Each row was made from one small tree. The marks that hang from a mark follow it in brackets, in alphabetical order. Every link used is in the known rows. Write each row's tree.
Known rows
rukunir[siti[mafu]]: [  2   2   8   8  39  -2  14   7  34  23 -43  -4  -1 -11 -21  -1 -25 -13
 -21  66  14  25  25  42  25 -18  63  23]
rukunir[kome[fese sose[zade]] siti[mafu]]: [  5  11 -52  -8  20  28  41  -6  60  44   1  -2   0 -16 -20  15 -68 -33
 -30  62  19  20  37  76  62 -29  65  11]
kome[sose]: [ -1  -4  27   1 -14  27  12  14  15 -31  14  19   4 -27 -10  -5 -18  -3
 -30  -1  12  26  17  16   5 -19  12  18]
telu[lazis rabape[mibur]]: [ -4  -3  34  35 -13   1  -6  33   7 -49 -40   1 -10 -24 -52 -15   2   9
  12 -49  17  22  35  -1 -15  -5  -8  17]
siti[rukunir[kome[sose[zade[telu]]]]]: [  5   3  -6  -6   2  28  35   4  32  -5  13   7   3 -45 -34   8 -36 -17
 -29  32  17  12  25  39  38 -27  16  13]
rabape[mibur telu[lazis]]: [ -9  -9  10  30  17  13   3  30  -9 -41 -44   6  -8 -21 -74 -14  -8  50
  11 -27  16  15  35 -13 -10   2 -21  28]
mafu[siti[rukunir[kome]]]: [  2   5   2  -3  23   7  13   3  28  31  -4   2   4 -52 -42   8 -33 -38
 -24  45  20  48  20  38  36 -36  26  12]
sose[zade[rukunir[kome siti[mafu]]]]: [-16  -3 -30   4  42   9  19  -2  50  43   9  16   7 -14 -37   7 -53 -10
  -7  46  26   3  40  52  42 -32  41  16]
sose[zade[mafu rukunir[kome]]]: [-24  -8 -14  12  35   6   6  -1  41  20   9  30   9 -24 -38  12 -53  19
  -2  26  26  -4  39  29  35 -30  19  12]
mafu[siti[rukunir[kome[fese sose]]]]: [  8   9 -14 -11   9  18  23  -2  33  29   9   0   3 -58 -34  13 -48 -47
 -30  31  18  52  22  46  47 -36  35   8]
siti[mafu rukunir[kome]]: [  6   5  -6   1  35  12  39   3  31  37 -20   1  -2 -32 -46   3 -50 -30
 -19  67  21  34  24  51  43 -26  56  13]
sose[zade[mafu[siti] rukunir telu]]: [-22  -6   5  12  35   8 -10  -4  36  -2 -14  13   6 -46 -20  21 -24  31
 -12  48  17  -9  43  20  37 -31  28  20]
kome[sose[zade]]: [ -5  -6  19  -3  -8  37  13  12  25 -37  37  20  10 -14  -2   0 -23  15
 -22  -1  16   9  27  25  16 -19  19  17]
rukunir[kome[fese] siti[mafu]]: [  5  10 -36   4  32  -2  34  -2  54  54 -43  -9  -3 -21 -35   9 -57 -44
 -22  70  16  27  27  68  46 -30  58  13]
siti[mafu rukunir[kome[fese sose]]]: [ 12   9 -25  -9  16  25  51  -3  37  38  -3  -2  -4 -39 -35   8 -67 -38
 -27  46  19  38  28  61  58 -26  67   8]
telu[lazis]: [ -7 -11  35  21   3   3  -5   8  16 -22 -31  18  -1 -40 -43  -9  -5   6
   2  18  17  19  26  10 -14 -10  27  17]
siti[mafu]: [ -4  -3  31  10  27  10  13  12  21  -3 -32   4   0 -11 -18  -4 -20   2
 -14  49  14  25  21  31  14 -19  52  21]
lazis[telu[rabape]]: [-11  -1  44  23  -1  -8 -11  24  24 -49 -24   7  -7 -12 -36 -10   3 -17
   6 -36  19  11  31  17 -19 -14   7  22]
rukunir[siti]: [  1  -1  15   9  25 -10   7  10  32   5 -31   1   3 -18 -23  -3 -15 -15
 -21  34  12  21  18  30  11 -19  33  22]
mafu[siti]: [ -6  -1  31   5  17   5  -8  10  20  -3 -12   5   6 -36 -19   2 -10 -15
 -20  32  14  42  17  21  12 -31  24  18]
telu[rabape]: [ -5   1  45  15   0  -6  -1  32  19 -43 -22   3   0 -14 -18  -9  -1 -10
  -4 -36  12  23  17  14  -8 -23  -4  19]
rukunir[kome[sose]]: [ -5   2   3   2 -12  24  22  11  27  -4  10  22   4 -29 -31  -1 -34 -22
 -31  22  17  28  15  30  14 -28  -3  13]
mibur[rabape]: [ -5 -10  43  20   0  -5   8  35  13 -33  -3   1   2  -2 -27  -7 -13  20
 -16  -8  12  17   8  -1   3 -18 -18  23]
fese[kome[sose[zade]] siti]: [  4   4  19  -6  14  19  28   0  40 -15  52 -12   3 -57 -13  11 -32  -5
 -27 -10  12   7  29  53  36 -22  34  23]
rukunir[kome[sose] siti[mafu]]: [  4  11 -29  -1  17  22  31   1  43  43 -16   7  -2 -20 -30   5 -49 -35
 -39  80  20  34  27  56  43 -25  49  17]
zade[mafu rukunir sose]: [-11  -9 -11  21  28 -12   3  -4  25  42  -9  37   2 -49 -49  10 -62  13
 -13  29  25  -4  37  10  26 -29   7  19]
kome[fese[siti[mafu]] sose]: [  8   5  -2  -2   2  21  37  -2  39   7   6 -16  -4 -39  -2  11 -48 -21
 -26   1   8  30  27  54  42 -16  68  16]
zade[mafu rukunir sose telu[lazis rabape]]: [-11  -1   0  34   6 -13 -11   0  24   4 -56  23 -12 -77 -60  14 -28  21
  -4  25  22 -22  52  -1  12 -23  -5  24]

Write each row's tree
[  8   7 -13  -6  19  29  44   1  29  33  -2   6  -2 -36 -39   4 -55 -29
 -30  60  21  39  27  52  50 -25  58  12]	siti[mafu rukunir[kome[sose]]]
[-10  -9  26  25  12   1   1  35   2 -39 -24   7  -6 -14 -58  -9  -9  47
   1 -14  17  12  20 -15  -5  -8 -24  30]	mibur[rabape[telu[lazis]]]
[  3   1  30  26 -17  -1  -3  16  16 -38 -47   5  -9 -55 -42   2   4   7
 -10  17  12 -17  34   7 -12 -19 -21  27]	zade[sose telu[lazis rabape]]
[  1   2  17  18  16   0  -8  -2  21   0 -48   7  -1 -63 -25  23 -20  25
 -35  86  12  -7  30  11  27 -29   6  27]	zade[mafu[siti] sose telu]
[  9  13 -45  -5  13  18  40  -4  53  48 -19  -3  -4 -26 -27  10 -64 -46
 -35  63  16  33  30  69  54 -28  60  12]	rukunir[kome[fese sose] siti[mafu]]
[  5   6  -8  -4  19   5  19  -1  34  34  -5  -3   3 -55 -40  11 -44 -47
 -22  35  17  47  20  45  42 -37  34   8]	mafu[siti[rukunir[kome[fese]]]]
[  8   2 -10  -1  14  -1  38   4  36  20  -8   0   2 -44 -46   4 -52 -41
 -15  13  16  29  19  45  35 -29  24   7]	siti[rukunir[kome[fese]]]
[ -4   1 -27  -6  16  27  38 -10  51  24  38  -8   1 -36  -5  17 -67 -11
 -15 -11  15  11  43  63  59 -22  74  13]	kome[fese[siti[mafu]] sose[zade[rukunir]]]
[  9   9  19  -4  21  17  35  -3  35   7  20 -18  -5 -60 -17  10 -37 -16
 -33  24  12  26  27  58  42 -21  60  25]	fese[kome[sose] siti[mafu]]
[  3   9 -21  -1   1  19  42  -2  45  25   5  -6  -3 -40 -24  12 -58 -38
 -28  22  13  30  23  60  43 -25  41  12]	rukunir[kome[fese[siti[mafu]] sose]]
[ -9  -3  38  31  -7  -5  -8  32  16 -57 -26  -1  -9  -4 -45 -13   2  -6
   6 -54  17  12  36  10 -17  -8 -10  22]	lazis[telu[rabape[mibur]]]
[ 13   6  22  -2  35 -10  36  -1  37  11  16 -25  -2 -75 -38   7 -34 -30
 -21   1  11  21  21  52  37 -22  43  22]	fese[kome siti[rukunir]]
[-22  -6  12  25  20   3 -12   4  34 -26 -28  16  -2 -46 -34  11 -16  37
   9  13  20 -20  51  12  18 -21  22  19]	sose[zade[mafu rukunir telu[lazis rabape]]]
[-16  -3 -40  10  43  -2  14  -8  57  43  -3  18   6 -26 -37  18 -67   1
  -3  34  24  -3  44  45  51 -30  40  11]	sose[zade[mafu rukunir[kome[fese] siti]]]
[  3  -6  24  22  -9   3   2   4  15 -24 -44  12  -5 -61 -44   4  -2  15
 -17  52  12 -20  31   8  -8 -16  -8  26]	zade[sose telu[lazis]]
[ -5  -3  -2  35 -13  -5   2  14  15 -11 -37  10 -13 -63 -69   1 -17   4
  -4 -19  18 -18  49  -1  -1 -23 -38  25]	zade[rukunir sose telu[lazis rabape[mibur]]]
[  3   0  -5  -6  -2  26  33   0  46 -12  39 -11   5 -33   4  15 -48  -7
 -17 -24   9   9  31  52  42 -18  49  13]	kome[fese[siti] sose[zade]]
[-15  -4  -4   0  11  32   1  -2  30   3  35  28   8 -37 -13  13 -45  18
 -22  14  23  17  40  23  39 -26  33  14]	kome[sose[zade[mafu[siti] rukunir]]]
[  0   8 -19   7  37   1  25   4  44  50 -40   0  -1 -15 -39   4 -41 -34
 -26  87  19  28  24  55  35 -27  46  18]	rukunir[kome siti[mafu]]
[-10  -4 -29  11  12  -5  20  -1  31  54  13  35   4 -45 -63   3 -63 -28
 -18  18  27   2  28  28  18 -40 -23  16]	zade[rukunir[kome] sose]
[-19   1  22  28  15 -17  -9  12  26 -21 -59  10  -7 -53 -34  10 -11  15
 -10   4  13  -2  35   1  14 -26   2  24]	zade[mafu rukunir telu[rabape]]
[ 17  12   7 -10  30  18  49  -8  37  23  28 -24  -6 -73 -27  12 -49 -28
 -36  25  15  32  30  65  59 -20  74  22]	fese[kome[sose] siti[mafu rukunir]]
[ 14   9  16  -2  50  -3  42  -5  39  29   4 -29  -5 -69 -36  10 -43 -28
 -21  31  13  26  27  64  52 -22  75  23]	fese[kome siti[mafu rukunir]]
[ -9  -6  32  23  -3  16  -2  24  22 -67 -24  -4  -2 -22 -27   1   9  35
   5  -9  11 -16  41  11   2 -13  -2  21]	sose[zade[telu[lazis rabape[mibur]]]]
[  1   0  25  -8   0  28  18   7  29 -37  44  11   6 -43 -16   2 -28   4
 -27  -5  14   7  26  36  21 -27  13  19]	fese[kome[sose[zade]]]
